In the rows, 128 means zero.
Known rows, with every step that occurs
tomez simo: [157 111 134  89 136 145 117 127 134 128 138 145 167 129 140 108 162 134
 119 149  99 106 111 117 143 117 113 140 129]
zite simo nizom: [149  78 101 113 117 111 115 124 150 125 116 176 173 170 140 120 140 116
 129 150 134 133 157 144 118 128 120  96 120]
nizom vuli: [137 127 102 116 121 116 141 129 113 102 120 124 103 139  90 132  86 121
 163 113 143 138 124 110 125 110 107 107 124]
tupo simo zite vuli ruzo: [121 112 140 131  85  94 144 133 139 128 145 218 133 149 110 135  99  85
 123 139  92 147 143 135 128 168  79 119  93]
nizom simo: [135  99 132  74  96 146 139 112 131 134 111 139 107 118 139 146 109 147
 142 142 100 113 112 123 132 134 103 124 134]
simo nizom: [134 113 122 158 141 114 129 137 147 129 143 146 146 169 148 135 143 102
 125 125 144 145 159 141 134 131 127  85 117]
vuli tomez simo: [173 108 151  54 114 176 113 121 168  99 124 162 182 148 130 102 185 135
 121 154  95 105 113 109 134  98  79 169 142]
tupo simo ziki vuli zite: [150  88 138 131 105 169 105 130 145 119 146 174 127 153  93 158  78  93
 194 149  84 182  71 101  88 176 149 112 135]
vuli nizom simo: [119  79 118  74  74 147 112 119 162 115 120 167 112 164 154 186 137 147
 136 169 107 115 138 124  90 120 102 125 129]
tomez simo zite vuli: [184 116 146  88  97 115 144 139 146  98 150 181 198 167 133 103 152 125
 106 141 121 107 137 133 146 130  80 132  89]
vuli tupo simo: [155  93 134 150 121 134 149 127 137 165  70 157 121  90  88 149 132 132
 126 149  81 135 118 135 132 174 136 106 118]
vuli ruzo simo ziki: [ 77  77 123 106 114 148 121 127 202 167 159 136 103 144 120 165  96  91
 168 161 112 226 109  72 152 154 104 147 135]
ziki vuli: [134 101 144 133 118 122 134 120 126 135 149 145 147 149 110 145 104 124
 163 119 111 126 103 123 120 132 123 123 103]
nizom simo zite vuli tupo: [184  94 142 103  49 124 181 124 156 105  88 162 139 139 106 159 124 155
 121 139 119 134 160 137 137 169  77 121  86]
vuli zite: [162 132 116 128 106 139  99 125 113  91 133 120 117 132 131 116 158 123
 137 133 159 143 127 127  74 142 107 159 148]
ruzo simo nizom vuli: [144  62 104 107 133  95 138 144 166 133 133 142 122 154 111 149 110  85
 160 136 158 177 120 114 142 118  73  70 104]
vuli ruzo simo tupo: [111  93 153 119  87 111 178 113 167 161 142 131 130 109 116 162 133  96
 122 163 134 178 120  94 145 184  81 129 116]
tomez vuli nizom simo zite: [163  81 123  73  55 141 133 145 139  91 151 181 123 216 155 187 131 132
 109 160 136 105 148 137  96 121  65 111  86]
tomez vuli ruzo: [121 106 101 140 107 103 147 129 113 126 160 136 115 179 103 141 120 124
 123 118 120 133 134 109 129 114  72 143 114]
ziki vuli tomez simo nizom: [180  65 161  91 117 153 118 119 191 104 158 197 223 209 128 127 178 106
 152 140  92 122 123 117 128 105  80 119 120]
vuli ruzo simo nizom: [ 98  55 121 131 131  98 117 125 184 165 157 165 128 153 151 154 146  83
 139 147 135 193 141 114 136 147  63 116 118]
vuli zite simo tupo: [196 121 127 101  58 134 145 105 108  83 100 133 161 130 115 121 153 133
 119 167 155 132 135 124  71 175 121 137 133]
simo zite vuli nizom: [139 114 126 130  75 102 124 148 161  70 157 191 164 209 139 163 148 120
 105 149 154 139 183 142  88 136  94 121  84]
nizom vuli ruzo: [105 122  83 128 108 109 131 113 118 114 133 138  81 152  86 144  86 109
 177 113 135 166 143  86 122 117  75 130 130]
simo zite vuli tomez: [167 135 163  90  73 135 142 141 167  56 136 175 182 187 113 110 143 114
 117 126 138 131 157 133 118 126  74 149  99]
lazu vuli nizom simo: [116  56 115  87  56 142 148 111 144 109 104 184 133 179 139 211 102 155
 127 181 109 123 137 131 111 110 100 107 111]
tupo simo: [130 109 141 124 133 128 129 136 123 157 114 168 119  99 114 133 104 112
 127 146  80 117  99 136 129 147 134 106 124]
tupo simo ziki vuli tomez: [129  85 170  94  98 190 129 128 196 130 132 198 155 170  73 161  75  97
 186 151  46 167  73  94 134 144 144 109 122]
ruzo simo: [126  77 143  90 126 122 125 137 163 156 128 133 129 102 132 139 136 119
 123 154 124 148  88 123 136 139  93 140 113]
ziki vuli tomez simo: [175  85 166  60 104 171 115 113 172 103 145 180 204 170 107 116 164 133
 154 140  74 102  84 103 128 102  82 165 123]
zite simo ziki vuli ruzo: [100  73 111 108  74 148 120 102 176 139 147 186 147 191  90 166  60 117
 200 157  83 194 120  83 121 150 129 141 120]
vuli tupo: [152 113 124 156 117 131 148 125 135 134  90 119 129 115 102 145 152 151
 123 136 130 146 148 126 129 153 130 132 124]

Rows
[173  95  99 109 141 120 132 134 139 103 142 156 158 178 117 122 134 101
 159 132 135 133 142 104 146  97  89  75 114]  tomez simo nizom vuli
[176  97  97  84  84 135  85 116 111  88 102 149 140 138 124 107 154 140
 142 159 142 129 123 131  62 138 101 175 143]  vuli zite simo
[183 109 183  87  70 170 212  99 158  81 110 156 224 153  99 134 146 132
  98 172 113 119 122 108 160 126  98 120 115]  lazu vuli tomez simo tupo
[147 131 160 120 121 137 126 141 122 145 126 187 119 114 140 134 107  84
 123 147 109 129 118 152 133 170 128 102 106]  tupo simo zite
[161  94 127 121 146 131 119 128 157 131 149 161 185 167 158 116 175 110
 120 142 120 123 146 130 149 115 110  98 124]  tomez simo nizom
[175 112  78 146 119 113 110 139 112  62 137 134 109 180 116 130 133  92
 169 116 188 172 154 116  73 123  88  90 136]  simo nizom vuli zite
[158  76 129 149 100  97 178 137 147 142  73 170 145 119  60 146 120 150
 113 138  71 123 125 138 135 162 117  99  95]  zite vuli tupo simo
[130 102 110  86 101 162 123 123 168 123 110 148 151 157 110 131  90 129
 157 163 108 169 125 108 135 135 157 124 132]  zite simo ziki
[185  63  71 130  95 105 147 117 143 107  64 158 146 173  74 145 119 132
 159 143 147 161 174 125 120 135 102  75 108]  zite simo nizom vuli tupo
[188 115 103 129 102 123 120 142  88  80 150 111 126 173 108 120 149 133
 120 122 155 120 112 129  81 118  81 147 121]  tomez vuli zite
[ 83  63 121 107  92 117 152 140 214 145 160 151 131 167  91 155  87 103
 156 147 102 215 118  75 149 151  84 140 111]  zite vuli ruzo simo ziki
[142 112  93 148 133 103 140 136 132 102 136 143 125 177 109 138 103  94
 162 112 157 159 155 118 131 110 110  58 115]  simo nizom vuli
[141  92  82 120 129 114 125 114 146 113 158 173 140 191 118 132 136  90
 171 129 130 161 157  87 139 109  62  99 126]  tomez simo nizom vuli ruzo
[ 96  64 115  92  60 181 155 120 185 108 120 167 130 204 130 229  62 139
 152 190 103 177 140 106 128 116 135  88 124]  lazu vuli nizom simo ziki
[142  90 133 169 104 164 156 122 178 136 123 126 148 162  74 180  89 135
 178 136 107 198 122  92 142 171 164 103 110]  simo ziki vuli tupo
[173 106 164  41  42 151 154 126 175  65 121 188 156 173 120 130 125 135
 127 134 107 112 141 125 124 126  47 147 104]  nizom simo zite vuli tomez
[ 90 102 111 152  98 119 158 101 118 128 128 156 125 155 114 161  87 116
 135 138 123 163 142 119 141 123  97 137 119]  lazu vuli ruzo
[106  72  98  93 108 108 132 121 150 145 133 144  81 122  92 153  91  99
 175 137 131 185  98  83 132 124  42 139 119]  nizom vuli ruzo simo
[ 99  83 127 140  94 160 109 131 192 113 172 167 149 224 115 203  92 112
 176 157 111 182 129  99 100 139 157 105 113]  simo ziki vuli nizom
[184 111 123  45 107 166 123 120 153  73 117 163 157 156  86 104 146 130
 161 137 107 117 106  90 131  82  62 150 137]  nizom vuli tomez simo
[126 107 130  86  47 110 155 116 152 107 143 185 120 164 134 146  98 119
 145 133 112 142 163 119 129 153  50 143 101]  nizom simo zite vuli ruzo
[120  75 126 134  95 120 106 127 154 122 160 174 152 194 127 190 128 128
 150 146 117 127 128 124  80 126 120 122 107]  ziki vuli nizom
[102  33 137 100  98 154 105 144 227 146 172 167 149 196 119 213 103 107
 176 182 108 201  93  89 108 147 122 115  97]  ruzo simo ziki vuli nizom
[155 109 113 138  90 136 133 115  96  79 116 132 139 144 120 139 119 133
 129 141 163 150 124 134  91 122 103 141 134]  lazu vuli zite
[182  81  89 114  96 126  87 124 129  86 116 169 161 182 149 111 169 116
 138 153 157 148 156 144  65 138 101 130 141]  vuli zite simo nizom
[140  97 134 152 123 170 150 135 178 160  89 146 115 120  82 167  96 120
 147 161  79 188 118 109 152 181 178  91 126]  vuli tupo simo ziki
[155  80 133  87  67 187 118 107 154 101 145 141 109 170 115 171  76 126
 205 150 104 176  88  88  90 159 115 130 141]  nizom simo ziki vuli zite
[104  42 115 136 105  64 150 140 193 143 160 180 152 182 121 147 134  96
 126 136 126 182 154 115 132 138  45 109  94]  zite vuli ruzo simo nizom
[107 109  80 160 123  91 133 123 141 111 150 155 101 189 106 150  98  83
 174 113 152 188 173 100 126 117  79  87 126]  simo nizom vuli ruzo
